Each row comes from the steps of one walk. Every step used is in the known rows, and no mark comes twice. Write the walk behind each row, first mark first.
Known rows:
morivaz > lekudun: +1.90 -0.67 +3.04 -1.86 +2.65 +1.86 +1.94 +1.19 -2.03 +1.37 -0.07 -0.06 +3.77 -1.09 -4.17 +3.08 -2.43 -3.28
beniz > morivaz > lekudun > vula > buso: +1.93 +0.41 +1.43 -1.30 +3.06 +2.18 +0.98 +1.00 -2.25 +1.73 +0.36 +0.63 +3.64 -1.46 -4.32 -0.71 +1.15 -2.45
buso > vula: +2.85 +1.76 +3.19 +1.08 +1.57 +2.44 +0.82 +0.42 -0.52 +0.63 +0.17 +0.93 +1.43 -0.55 -3.41 -2.57 +3.68 -0.98
beniz > morivaz: +2.29 +0.82 +0.84 -0.49 +1.47 -1.13 +0.70 +2.30 -2.00 +1.90 +2.47 +1.12 +1.11 -0.99 -2.57 -1.58 +1.66 -1.33
beniz > morivaz > lekudun > vula: +1.57 -0.82 +1.86 -1.52 +3.58 +1.70 +1.69 +1.32 -1.92 +1.84 +0.95 +0.90 +3.87 -2.34 -3.76 -0.58 +2.13 -2.06
buso > vula > beniz > morivaz: +3.56 +2.12 +2.71 +0.64 +0.78 +0.96 -0.76 +1.54 -1.20 +2.13 +0.46 +1.90 +2.02 -2.27 -4.23 -1.69 +3.25 +0.75
beniz > morivaz > lekudun > filofo: +1.58 +1.17 +2.78 -3.48 +3.53 +0.44 +1.86 +2.16 -1.17 +0.71 +1.10 +1.00 +2.51 -1.08 -3.57 +1.24 -0.32 -2.83
buso > vula > beniz: +3.10 +1.60 +3.15 +0.73 +0.63 +1.78 -0.58 +0.69 -1.36 +0.99 -0.48 +1.15 +2.13 -1.56 -3.82 -0.61 +2.07 +0.49
morivaz > lekudun > vula: +0.65 -2.03 +2.83 -1.63 +3.85 +3.65 +2.20 -0.25 -2.21 +0.05 -0.93 -0.30 +4.77 -1.58 -3.47 +1.44 +0.32 -2.70
sini > sadi > vula: +1.83 -1.05 +1.31 +3.15 +0.94 +0.03 +1.13 +0.25 -0.50 +1.54 -0.66 -0.69 +0.38 +1.86 -1.47 -2.11 +0.48 -2.56
vula > beniz > morivaz > lekudun > filofo > sadi: +1.40 -0.08 +3.13 -2.66 +1.16 +0.40 +0.52 +2.29 -2.34 +1.74 -0.02 +0.85 +2.83 -1.36 -3.43 +3.96 -2.82 -1.88
buso > vula > sadi: +2.82 +0.96 +2.12 +1.24 +1.55 +4.77 +1.11 +1.65 +0.03 +2.42 -0.53 -0.12 +0.87 +0.57 -3.31 -1.90 +2.48 -1.73
lekudun > filofo > sadi > sini: -0.88 +0.44 +4.10 -1.42 +0.69 +2.26 +3.67 +0.59 -0.03 -2.93 +0.19 -0.79 +0.09 +2.91 +0.59 +1.71 +0.64 -2.96
lekudun > vula > beniz: +0.20 -1.94 +1.17 -0.41 +1.86 +1.76 -0.13 -0.55 -3.26 -1.18 -0.68 -0.11 +3.27 -1.58 -1.42 +0.03 +1.62 +0.35
filofo > lekudun > vula > sadi: -0.39 -4.10 +1.45 +0.43 +1.00 +4.82 +3.24 +0.03 -2.73 +0.38 -1.21 -1.45 +4.35 +0.11 -2.14 -2.13 -1.24 -3.47
vula > beniz > morivaz: +2.42 +0.46 +0.89 -0.92 +0.26 -1.71 -1.00 +2.34 -3.10 +2.00 +1.38 +1.18 +2.00 -2.03 -2.91 +1.22 -0.71 +0.38
sadi > vula > beniz > morivaz: +2.62 +0.83 +2.58 +2.01 +0.85 +0.00 -0.70 +1.11 -1.78 +0.64 +0.17 -0.73 +2.08 -1.76 -2.60 -1.76 +2.24 -0.29

Which walk is each row?
+1.25 +0.18 +3.46 -2.00 +0.49 +0.77 +1.48 +2.42 -1.51 +1.21 +0.38 +0.67 +2.87 -1.13 -2.80 +4.05 -1.22 -1.11 -> vula > beniz > morivaz > lekudun > filofo > sadi > sini
+1.89 +0.70 +2.46 -3.30 +1.90 -0.44 -0.06 +2.27 -2.40 +1.02 +0.30 +1.11 +3.12 -2.10 -3.71 +3.48 -2.32 -0.83 -> vula > beniz > morivaz > lekudun > filofo
+2.61 +1.25 +2.52 +2.01 +0.72 +5.29 +2.31 +1.84 +1.07 +1.72 -0.01 -0.32 +0.92 +0.94 -2.53 -1.75 +4.47 -0.72 -> buso > vula > sadi > sini
+1.70 -1.37 +4.37 +2.03 +0.21 +2.53 +1.37 +1.25 -1.60 +2.56 -0.85 -1.06 +2.61 -0.55 -2.97 +1.04 -0.34 -3.46 -> filofo > sadi > vula > beniz > morivaz > lekudun
+2.33 +1.93 +5.05 -0.29 +0.81 +3.26 +1.58 +1.55 +0.38 +1.16 -0.41 +1.39 +2.50 -1.14 -3.79 +0.78 +3.04 -0.54 -> buso > vula > beniz > morivaz > lekudun > filofo > sadi > sini
+2.80 +0.50 +3.32 +1.23 +1.54 +0.89 -0.15 +1.23 -1.62 +1.30 -0.36 -0.74 +3.32 -2.35 -3.73 -0.24 +1.11 -1.03 -> sadi > vula > beniz > morivaz > lekudun
+0.69 -1.40 +0.72 -0.48 +1.99 +0.93 -0.27 +0.28 -3.13 +0.00 +0.26 +0.61 +3.13 -2.26 -1.83 -1.10 +2.87 +0.63 -> lekudun > vula > beniz > morivaz
+0.47 -0.48 +5.54 -2.11 +2.48 +3.43 +2.24 +0.49 -1.04 -0.79 -2.11 -1.16 +3.27 +0.15 -2.94 +4.15 -2.88 -4.18 -> morivaz > lekudun > filofo > sadi > vula > beniz
+0.83 -2.22 +2.74 -1.87 +3.13 +3.12 +1.05 +0.00 -2.84 +0.29 -1.41 -0.09 +5.31 -2.41 -3.78 +3.02 -0.98 -1.57 -> morivaz > lekudun > vula > beniz
+2.02 +1.15 +3.93 -0.22 +2.26 +1.05 +0.13 +0.94 -1.10 -0.48 -0.79 -0.80 +2.86 -1.67 -3.12 +0.12 +0.92 -1.26 -> sadi > vula > beniz > morivaz > lekudun > filofo
-0.26 -2.24 +0.56 +0.92 +1.93 +5.23 +2.75 +0.55 -0.87 -0.42 -0.23 -1.59 +2.05 +0.93 -0.12 -1.14 +4.02 -0.86 -> lekudun > vula > sadi > sini
+2.50 +1.64 +4.74 -0.89 +1.50 +2.83 +0.69 +1.47 -0.46 +1.69 -0.78 +1.57 +2.55 -1.48 -4.44 +0.68 +1.42 -1.31 -> buso > vula > beniz > morivaz > lekudun > filofo > sadi
+2.55 -1.13 +1.73 +2.08 +0.98 -0.28 +0.40 +1.32 -0.98 +3.39 -0.92 +0.09 +2.06 -0.12 -3.23 +0.06 -0.91 -1.90 -> sini > sadi > vula > beniz > morivaz > lekudun
